Each row was made from one walk, in order. Every step used is in the known rows, and no mark comes twice. Write each row's walk.
Known rows
gisu > nebono > digu > mita > sona > zube: [-29   8  10  21 -13   5   4  -6  28  -5   2 -12  -7  11   1  12   0  11
  -2  10   1  -3 -15   4   3  -7  -3]
nonas > digu > nebono > gisu: [ 18   8  -1  -2  -9  11   6  -4   4  -6   2 -14  -9   0   2   5  -6   7
  -3   3   4  -5 -14  -3   5  -2   6]
zube > sona: [-12  -4   1   3  -4  -1  -3  -2   7 -11  -4  -5 -10   0   0   3   4   8
  -2   5   1  -3  -5   4   1   0   7]
nonas > digu > nebono: [ 11   4  -5   0  -5   8   7  -6   0  -4  -7 -13 -12   4   6   8  -5   4
  -3   6   1  -5 -13  -2  -1  -3   6]
nebono > digu > mita > sona: [-27  -1   8  19 -15   0   8  -6  35 -15  -5 -11  -5   4   0  12  -2  11
  -3   9   3  -7  -9   7  -4 -12   4]
nonas > zokeg > nebono > gisu > mita > lufit: [ -1  11  -9   0  -6   6   0  -8  32  -7 -10 -14 -12  -4   3   3 -10   0
   2   3  -5  -3  -1  -5  10  -7  12]
gebog > mita: [-8 -4  2 -8 -3 -6  3  6  5 -3 -3 -7 -2 -7 -5  0 -1  2 -5 -2 13  0 -2  5
 -2 -8  2]
digu > mita > sona > zube > pigif: [ -3  -4   4  36 -14   2   1  -5  25 -13  -8   1 -12   1   0  14   6  15
   2   3  -3  -7  -5   6   1  -8   5]
gisu > nebono > digu > mita: [-34   8   7  -1  -9   2   6  -3  24  -6   8 -20  -8  12   1   7  -5   4
  -2  10   9   1 -18   3   4  -4  -3]
pigif > zube > sona > mita > gisu: [-29   6   9  26  -7  -5  -5   4   7 -19   6  -2 -15   2   1  13   8   9
  -3  -3   1  -7   0   6   5  -5   8]
digu > mita: [-13  -3  -1   4  -7  -4   6  -4  17 -14  -5 -11 -11   5  -1   9  -1   4
   0  -1  11  -3  -9   2  -1  -5   4]
zokeg > nonas > digu > nebono > gisu > mita: [ -8  11  -1   1  -8   4  -5  -2  15  21  -3 -17 -15  -3   6   9 -14   3
  -4   2   0  -9 -13  -8   8  -3  13]
gebog > mita > gisu: [  8   0   7  -3  -4  -4  -1   4   5  -3   0  -8  -6 -11  -8   0  -4   2
  -4  -1  12  -4   1   1   0 -13   6]
gebog > mita > lufit: [  4  -3   0  -5  -5  -5   6   0   9   2  -1  -3  -8 -15  -2   2  -1  -1
  -4  -1  10  -3   5   6  -3  -8   3]
pigif > zube > sona > mita > gisu > nebono: [-39  11  10  18  -6  -3  -6   4   8 -16  13  -6 -15   7   2  11   6   8
  -2  -1   1  -4  -4   6   9  -2   7]
digu > nebono > gisu: [  3   7   0  -7  -8   3   4  -3   4 -10  11 -12 -11  -4  -4   8  -1  10
   0   2  13  -3 -12   0   7  -7   9]
mita > gebog: [ -1   2  -6   6  -2   2  -2 -11  17  -8   1  -7  -7 -12  -2  -2   2   3
  -1  -6  -6  -8  -3   8  -6  -2   6]
mita > digu > nebono > gisu: [ 13  11   4  12  -8   2  -3  -6   9 -14   6 -13 -11  -1   0   9  -3   9
  -3   2  -3  -4 -13   2   7  -6   5]
pigif > zube > sona: [-26   3   4  14  -7  -3  -9   2   1 -20   8  -2 -10   1   0  10   6  10
  -3   2  -2  -7  -1   6   4   4   5]
nebono > digu > mita > sona > zube > pigif: [-17   0  10  39 -16   5   3  -3  33 -10  -3  -4 -10   3   0  16   5  17
  -1  12  -5  -7 -10   7   1 -11   0]
sona > mita > gisu: [ -5   6   2  12  -3  -4   8  -1  13  -6  -5 -11 -10  -1  -1   5   1   5
  -2  -7   3  -2  -4   3  -2 -14   6]
pigif > zube > sona > mita > lufit: [-32   4   3  23  -8  -6   1   1  10 -15   4   1 -16  -1   5  15  11   8
  -3  -3  -1  -6   3   9   3  -1   5]
zokeg > mita > sona: [ -2   0   1  18  -7  -7   7  -9  25   2 -19  -4  -5  -4   1   6  -7   9
  -4   2 -11  -7  -2   9  -3  -9  17]
zokeg > nebono > gisu > mita > digu: [-11  16   4  15  -2   0  -3  -4  22  -8  -5 -17 -13   2   0  -5 -10   4
  -3  -2 -12  -2 -11  -3  13   1   4]
nebono > digu > mita: [-25   1   6  10 -10   0   8  -2  26 -10   0 -15  -8   6  -1  11  -2   7
  -3   8   8  -4 -14   3  -1  -9  -1]
sona > mita: [-22   1  -3   8  -3  -7  11   1  14  -5  -8  -9  -5   2   2   6   3   5
  -3  -8   4   1  -6   6  -4  -9   2]
zokeg > nonas: [ -3   2  -3   2  -4  -5  -7  -3  13  13  -4 -10 -10  -7  -1   9  -7   3
  -4  -1  -4  -7  -4  -3  -2  -3   5]

Write each row's walk
[ -5   6   6   0  -7   1   2  -7  17 -11   5 -17 -15   7  -2   6  -6   2
   2   2  11  -3 -12  -1   5  -7   6] : digu > mita > gisu > nebono
[ -8  10   4  18  -7  -3   6  -1  17 -11   0 -12 -11   3   4  13   2   9
  -4  -5   0   1 -14   5   5 -12   5] : sona > mita > digu > nebono > gisu
[  3   0  -2   8  -8   1  -1  -4  22  12 -12 -14 -14   3   6  13 -11   0
  -4   0  -3  -9 -10  -7  -2  -2   6] : zokeg > nonas > digu > mita
[-30  -4   2  11  -4  -6   5   3  13  -8  -7  -5 -11   4   4   7   9   8
  -3  -1   4   1  -7   7   0  -5   9] : zube > sona > mita
[-19  13   0   2  -1   0   3  -2  18  -6  -2 -16 -11   0  -3  -7  -9   4
  -1  -2  -2  -2 -10  -4  12   1   6] : zokeg > nebono > gisu > mita
[-23   9   0  -5  -8   1   2  -1   8  -3   6 -15 -11  -4   0   4  -5   8
   1   1  14  -3 -12   0  11  -7  11] : digu > nebono > gisu > mita
[-16   9   3   8   0   2   8  -4  17  -7  -4 -15 -13   6  -1   3  -4   6
  -4   9  -8  -4 -13  -3   2  -3  -1] : zokeg > nebono > digu
[-26   9   0  13  -4  -3  -5  -6  10  -2  -9 -14 -14   4   9   6  -7   5
  -3   4  -3  -4 -10   2   6  -6   7] : gisu > mita > digu > nebono
[-19  10  -2   4  -8   1  -4  -6  26  -3   6 -13  -3 -15  -4  -8  -5   5
   0  -9   2  -6  -6   7   6  -2   9] : nebono > gisu > mita > gebog
[-48  14  15  23  -9  -1  -3   5  15 -14  16  -9 -14   9   2  13   6  10
  -4   5   0  -4  -8   6  10  -5   4] : pigif > zube > sona > mita > gisu > nebono > digu
[ -2  13   1   6  -8   5  -3  -7  32   7  -9 -18  -9   3   1  13 -14   3
  -1  14  -7  -3 -10  -1   6 -18  15] : nonas > zokeg > mita > gisu > nebono > digu
[  4   7   2  19  -3  -5   1  -8  13   5 -15 -10 -19   3   7  15  -7   6
  -5   5 -12  -5 -14   4   4  -9  14] : zokeg > mita > digu > nebono
[-28  -4   0  16  -3  -3   1  -2  22  -9  -5  -2 -13  -3   4   4  12   7
  -1  -5  -2  -3  -6  11  -2  -5  13] : zube > sona > mita > gebog
[-13  -6   2  14 -12  -4   7  -8  28 -20 -10  -6  -6   3   0   9  -2   8
   0   1   5  -6  -3   6  -4  -9   9] : digu > mita > sona
[-21   9  -1  -1  -7   4  -1  -6  16  -3   8 -12 -12 -10  -1   2  -2   7
   2  -2   9  -7 -12   5   9  -6  15] : digu > nebono > gisu > mita > gebog
[ -6  15   9   1  -6   6  -2  -6  14  -2  12 -19  -8   1  -4   1  -7   5
  -3  10   0  -4 -11  -1   5  -8   0] : mita > gisu > nebono > digu
[ 10   4  -1  26  -5   5  -5   0   3   0  -1   0 -11  -4  -2   7   8  14
   0   2  -9  -4  -7   2   4  -2  -4] : sona > zube > pigif
[ -4  10  -2  -1  -9   9   4  -3   8   1  -2 -17  -9   1   5   2  -9   5
  -2   3   6  -5 -14  -2   8  -2   9] : nonas > digu > nebono > gisu > mita
[  7   4  -4   2  -5   4  -2  -5   8  16  -7 -13 -17   0   8  15  -9   3
  -5   5  -4  -9 -12  -8  -1  -3  10] : zokeg > nonas > digu > nebono
[-35   8   5   4  -8   5   3  -8  33  -5  11 -18  -9   5   1   5  -2   3
  -1   6   3  -3 -18   6   2  -4   2] : gisu > nebono > digu > mita > gebog
[-11  -3  -3   9  -6   0   2  -9  28 -14  -2  -8 -12  -4  -1   5   2   3
   2  -5   4  -7  -9   7  -4  -5   8] : digu > mita > gebog
[  5   6   1  12  -4   0  -3  -8   5 -12  -4 -11 -14   3   5  11  -2   7
  -4   5  -6  -4 -11   2   2  -7   4] : mita > digu > nebono
[-13   9  14  -6  -5   1  -1   5  13   3  11 -15  -5  -4  -7   0  -6   2
  -5   8  12   0  -8   2   4 -12   2] : gebog > mita > gisu > nebono > digu
[-19  10   0  -1  -9  -2  -1   0  16  -4   4 -15  -2  -7  -4  -5  -8   7
  -2  -5   7  -2  -6   3   9  -3   5] : nebono > gisu > mita
[  9   6  -6  14  -6   0  -4  -9  24  -2 -21 -11 -14   4   9  21 -10   4
  -2  10 -11  -4 -10   1   4 -16  19] : nonas > zokeg > mita > digu > nebono
[  8   1   1  36 -11   4  -4  -5  14  -7  -7   4  -6  -7  -1   7   7  17
  -1   4 -14  -8   1   7   0  -6   2] : mita > sona > zube > pigif
[-13   9   5  23 -13   6  -3  -1  15  -2   4  -4 -13  -6   1   9   2  18
   2   6   2  -6  -9   4  14  -9  12] : digu > nebono > gisu > mita > sona > zube > pigif
[  5  -1  -3   8  -9   5   8  -5  17  -9 -12 -13  -9   8   4   6  -6   2
  -3   0   2  -5 -11  -1  -3  -1   1] : nonas > digu > mita
[  2  -5   7  25 -10  -1  -3   5  14  -2  -6   6  -3 -10  -4   6   6  13
  -3   3  -1  -4   2   9   0 -11   3] : gebog > mita > sona > zube > pigif
[-36   6   9   7 -13   2   7  -7  33 -10   4 -16  -5  10   2   8  -5   8
  -2  11   4  -2 -14   6   2  -7   2] : gisu > nebono > digu > mita > sona
[-20   7   2   9 -14  -2  -1  -4  26  -8  -2 -11   2  -9  -3  -5  -8  10
  -2  -3   2  -6  -1   7   6  -6   9] : nebono > gisu > mita > sona
[-15   9   3  17 -12   4   0  -4  11  -3   0  -7 -10  -4   0   9  -1  15
   0   2   7  -7  -8   2  10 -10  10] : digu > nebono > gisu > mita > sona > zube
[-30  11  11  29 -11  -4  -5   5  10 -22  12  -4 -16   6   4  19   9  13
  -4  -2  -1  -4  -9   7  12  -4   8] : pigif > zube > sona > mita > digu > nebono > gisu
[  7   9   4   5  -8   5  -5  -6  23  14  -3 -18 -18   6   5  10 -15  -2
  -2   3  -2  -8 -12 -10   3  -2   8] : zokeg > nonas > digu > mita > gisu > nebono
[ 12   6  -7  17  -6  -2  -7  -9  31  -1 -24 -11  -7   2   6  14 -11   3
  -4   6 -17  -3  -6   2   1 -13  13] : nonas > zokeg > mita > digu
[-22   8  -1  17  -5  -5  -8  -5  16  -3 -12 -14  -6   1   5   0  -8   3
  -4  -1  -9  -3  -6   5   3  -3   1] : gisu > mita > digu
